Each row comes from the steps of one walk. Every step used is in the known rows, and no mark comes twice. Write the walk behind each row, first mark first.
Known rows
zugel/vurafu/zanopu/fudugum: [-3.48 -0.08 -0.27  0.75  1.51 -0.66  1.94 -1.06 -2.86 -1.41 -0.63 -2.12
  0.12  1.52 -0.75  1.40  2.37  0.55 -1.93 -0.52 -0.96  2.46]
ralir/zugel/fudugum/zanopu: [-3.49  1.44  3.02  1.69 -1.55 -2.42 -0.81  0.58 -0.53  2.38  2.55  0.70
  1.59  0.54  0.18 -2.62 -0.11  3.82 -1.34  0.35 -1.17  1.75]
tene/zugel/ralir/zanopu/fudugum: [-2.58  1.94 -0.76  0.39 -0.02 -1.09  0.62  0.21 -3.63 -0.16  0.66 -1.84
  0.38  2.13  0.59  0.84  0.96  2.03 -1.91  2.92 -2.73  2.41]
zugel/fudugum/zanopu: [-3.46  2.19  3.38  1.47 -2.20 -3.05 -1.30  1.17 -0.33  2.10  1.15  1.47
  2.24  0.15  0.14 -2.52  0.69  2.95 -1.31 -0.18 -0.58  0.94]
kela/zanopu/fudugum/zugel: [-0.25  4.74 -0.60  0.39  0.22 -0.40  1.05  1.81  0.11  0.75  0.34 -1.03
  2.42  2.56  0.08 -0.75  2.92  5.75  0.32  3.09 -0.55  1.18]
vurafu/zugel/tene: [ 0.77  0.90  1.49  1.67 -0.68 -0.09  2.37 -2.32 -2.40 -0.31  0.84 -1.46
 -1.17 -0.23  0.10  0.54 -3.54 -0.22 -1.25  0.39 -1.99  1.10]
zugel/vurafu/zanopu/ralir: [-0.71 -1.77 -0.11 -0.47  0.61 -0.14  0.14 -3.82 -2.02  2.11 -0.39  0.36
  0.80  1.53 -0.66  4.49  0.50 -3.31  1.23 -1.55 -2.14  2.48]
kela/zanopu: [ 0.93  1.37 -0.90 -0.15  0.09  0.41  0.73  1.86 -1.06  0.78 -0.31 -0.48
  1.23  0.00 -1.11  0.77  2.37  2.02 -1.48  0.81  0.86  1.47]
fudugum/zugel: [ 1.88  3.26 -0.28  0.40  0.30  0.13 -0.11 -0.03  0.97  1.53  1.64  0.60
  1.04  1.62  0.03 -0.42  0.06  3.66  1.09  2.43 -0.67  0.23]
zanopu/tene/zugel: [ 1.82  1.71 -2.42 -0.57  0.42  0.72  2.30  0.91 -1.46  1.85  0.13  0.33
  2.27  0.97 -0.16  1.38 -1.44  2.43  2.33  1.64 -1.22  2.17]
fudugum/zanopu/ralir: [-1.52  0.26  1.56  0.08 -1.51 -1.74 -1.51 -0.98  0.57  3.07  0.00  2.38
  3.01  1.28 -0.20  2.00  2.03 -0.32  2.25 -1.54 -1.18  0.62]
ralir/zanopu/fudugum/zugel: [-0.91  3.95 -0.46  0.60  0.39 -0.58  0.34  0.73 -0.67  0.65  1.42 -0.71
  1.05  2.55 -0.28 -0.64  1.38  5.61 -0.83  3.98 -2.12  1.23]
ralir/zanopu/fudugum/zugel/tene: [-0.46  3.76  1.27  2.14 -0.88 -0.86  0.68 -0.97 -1.77  0.60  0.46 -1.11
  0.22  1.55  0.32 -0.62 -1.35  2.42 -2.36  4.65 -3.91  1.23]
kela/zugel/fudugum/zanopu/tene: [-2.43  0.48  0.11  0.58 -3.05 -1.12  0.71  0.93 -1.81  0.56 -1.78  1.21
  4.10  1.45 -1.13 -0.16  1.11  2.32  1.06  0.95 -1.96  1.44]
kela/zugel: [ 1.27  0.66 -1.34 -0.22  0.11  2.37  1.72  0.24 -0.67 -1.06  1.55 -1.25
  0.76 -0.32 -0.89 -0.59  0.50  1.80  0.36  3.31 -0.90  0.47]
ralir/zanopu/tene/zugel/fudugum: [-2.48  2.45  0.30 -0.52 -1.95 -1.55  1.05  1.43 -3.06  2.18 -0.42 -1.43
  1.73  0.65  1.78 -1.86 -3.16  2.37  0.32  3.43 -3.48  2.82]
ralir/zugel/vurafu: [ 0.66 -1.16 -0.66  1.84 -0.22  1.36  0.75 -3.88 -1.61  1.36  2.97 -2.03
 -2.31  1.46 -0.82  1.32 -2.30 -2.53 -0.24 -0.20 -0.86  3.13]
ralir/zanopu: [-0.37 -0.26 -0.65  0.29  0.52  0.08 -0.72 -0.39 -2.51  0.33  1.85  0.13
 -1.52 -0.12 -1.79  1.04 -0.69  1.79 -3.87  2.47 -2.37  1.51]
vurafu/zanopu/ralir: [-1.01 -1.72 -0.12 -1.16  1.18 -0.37  0.07 -2.36 -1.32  1.53 -0.77  0.80
  1.44  1.08 -0.20  3.88  1.04 -1.49  1.37 -1.10 -2.12  1.55]
zanopu/ralir: [-0.91 -0.63  0.19 -1.02 -1.10 -0.63 -0.72 -1.36  0.25  1.96 -1.35  0.55
  1.76  1.20  0.92  2.14  0.58 -2.41  3.16 -0.77 -1.63  0.34]
zugel/tene/zanopu/fudugum: [-2.92  1.00  1.66  1.33  0.32 -1.43  1.12  1.90 -0.93  0.87 -0.48 -0.96
  1.90  1.55  0.85 -0.70  0.92  2.16 -2.41  1.05 -1.36 -0.11]

Which walk is each row?
[ 0.58  2.71 -0.22  0.67 -0.19 -0.84 -0.25 -2.29 -2.51  0.90  1.04 -0.27
  1.24  3.62  1.50  2.11  0.48  0.32  0.86  2.06 -1.95  1.78]
vurafu/zanopu/fudugum/zugel/ralir
[ 0.69  3.22 -0.08  0.69 -1.32 -1.04 -0.71 -1.90 -1.79  1.15  0.77 -0.42
  1.41  3.75  2.08  1.31  0.27 -0.11  1.75  2.17 -1.75  1.15]
zanopu/fudugum/zugel/ralir
[ 0.45  2.40  0.26  2.04 -0.46 -0.03  0.41 -1.79 -0.89  2.53  1.89 -0.85
  0.45  2.84 -0.65  0.76 -0.11  0.22 -0.15  0.74 -0.63  1.91]
tene/zanopu/fudugum/zugel/vurafu
[-2.48  2.02  0.32 -0.70 -1.08 -1.56  1.71  1.10 -2.98  1.86 -0.76 -1.28
  2.10  0.62  1.80 -1.43 -2.71  2.22  0.75  2.43 -2.89  2.88]
vurafu/zanopu/tene/zugel/fudugum
[ 0.15 -1.47 -0.59  1.36 -0.82  1.07  0.39 -4.51 -1.50  2.27  2.26 -1.79
 -1.41  2.10 -0.36  2.36 -2.03 -3.59  1.23 -0.51 -1.63  3.26]
zanopu/ralir/zugel/vurafu
[-2.63  0.98  1.65  1.37  0.57 -1.32  2.05  1.48 -1.53  0.67  0.16 -1.26
  1.53  1.54  0.62 -0.35  0.35  2.69 -2.09  0.26 -1.10  0.20]
vurafu/zugel/tene/zanopu/fudugum
[ 1.87  2.18 -0.16  1.74 -0.94  0.51 -0.06 -3.05 -0.77  2.16  2.02 -0.54
 -0.69  2.04 -0.93  1.04 -1.16 -1.09  0.56  0.70 -0.57  2.09]
fudugum/zugel/vurafu
[ 1.38  1.59 -0.72  0.74 -0.32 -0.19 -1.58 -2.09 -3.46  1.63  2.86  0.45
 -0.93  2.07 -0.60  2.35 -1.33  1.18 -2.57  3.94 -3.40  2.28]
fudugum/zugel/ralir/zanopu
[-0.31  3.58  0.33  0.75  0.90 -0.73  0.51  1.79  0.73  2.16  1.46  0.19
  2.53  2.83  0.41 -0.88  1.46  5.67  0.00  2.50 -0.80  0.06]
tene/zanopu/fudugum/zugel
[-2.89  0.42  1.33  1.62  0.73 -0.94  1.41  1.47 -1.02  1.02  0.56 -1.41
  1.49  1.86  0.93 -0.75  0.35  2.65 -2.39  1.42 -1.66  0.49]
ralir/zugel/tene/zanopu/fudugum
[-3.01  0.48  0.88  0.52  0.85 -1.26  0.89  2.66 -0.31  0.84 -0.25 -0.67
  2.11  1.63  0.58 -0.59  2.04  2.84 -1.59  0.08 -0.10 -0.28]
tene/zanopu/fudugum
[-4.01  0.09  1.66 -0.29 -2.12 -1.58  0.05 -0.57 -1.24  1.98  0.33 -2.49
  0.55  1.21  3.08 -2.18 -2.74  0.17  1.56  1.83 -3.29  2.15]
zanopu/ralir/zugel/fudugum
[-3.74 -0.28  2.05 -0.16 -1.59 -1.61 -0.05  0.03 -1.13  3.15  1.05 -1.88
  1.09  1.40  3.00 -2.03 -2.97  0.79  0.78  1.74 -3.11  1.82]
tene/zanopu/ralir/zugel/fudugum
[ 1.08  0.24 -1.28  0.43 -0.42  0.87 -0.72 -1.93 -4.30  0.36  2.82 -0.43
 -1.06  1.11 -1.01  2.24 -1.13  0.22 -3.00  4.37 -3.54  2.37]
kela/zugel/ralir/zanopu
[ 0.52 -0.27 -2.27  0.21 -1.80  0.03 -0.12 -1.54 -3.84  0.51 -1.06  0.99
  1.57  2.86 -1.30  3.46 -0.50  0.44  0.05  2.74 -3.62  2.15]
fudugum/zugel/ralir/zanopu/tene
[ 2.13  1.95 -0.97  0.56 -1.31 -0.63  0.06 -1.64 -3.07  2.65  1.12  1.24
  2.34  2.65  0.97  2.97 -1.29 -0.78  2.18  1.03 -1.72  2.47]
fudugum/zanopu/tene/zugel/ralir
[ 2.48  2.64 -0.13  0.71 -1.21 -0.50 -1.22 -2.57 -1.41  1.88  1.55  0.45
  0.89  3.02  1.74  1.80 -0.96 -0.91  1.75  2.06 -1.55  0.95]
fudugum/zugel/ralir
[-0.68 -1.50 -2.22 -0.11 -1.19  0.29  0.46 -0.23 -3.09 -0.43 -1.83  0.74
  1.20  1.37 -2.10  2.57 -0.03  0.94 -0.76  1.75 -2.85  1.74]
ralir/zanopu/tene
[-2.89  0.22  0.61  0.71 -3.09 -1.98  0.06  0.85 -1.63  0.83 -2.28  1.64
  3.84  1.49 -0.86  0.08  0.93  1.70  0.96 -0.14 -1.65  1.27]
zugel/fudugum/zanopu/tene
[ 0.94 -0.15  2.22  1.73  0.83 -0.46 -0.02  0.77 -0.48  3.57  1.69  1.53
  1.23  0.37  0.04  0.30 -2.22  0.77 -3.34  0.91 -1.28 -0.54]
zugel/tene/zanopu
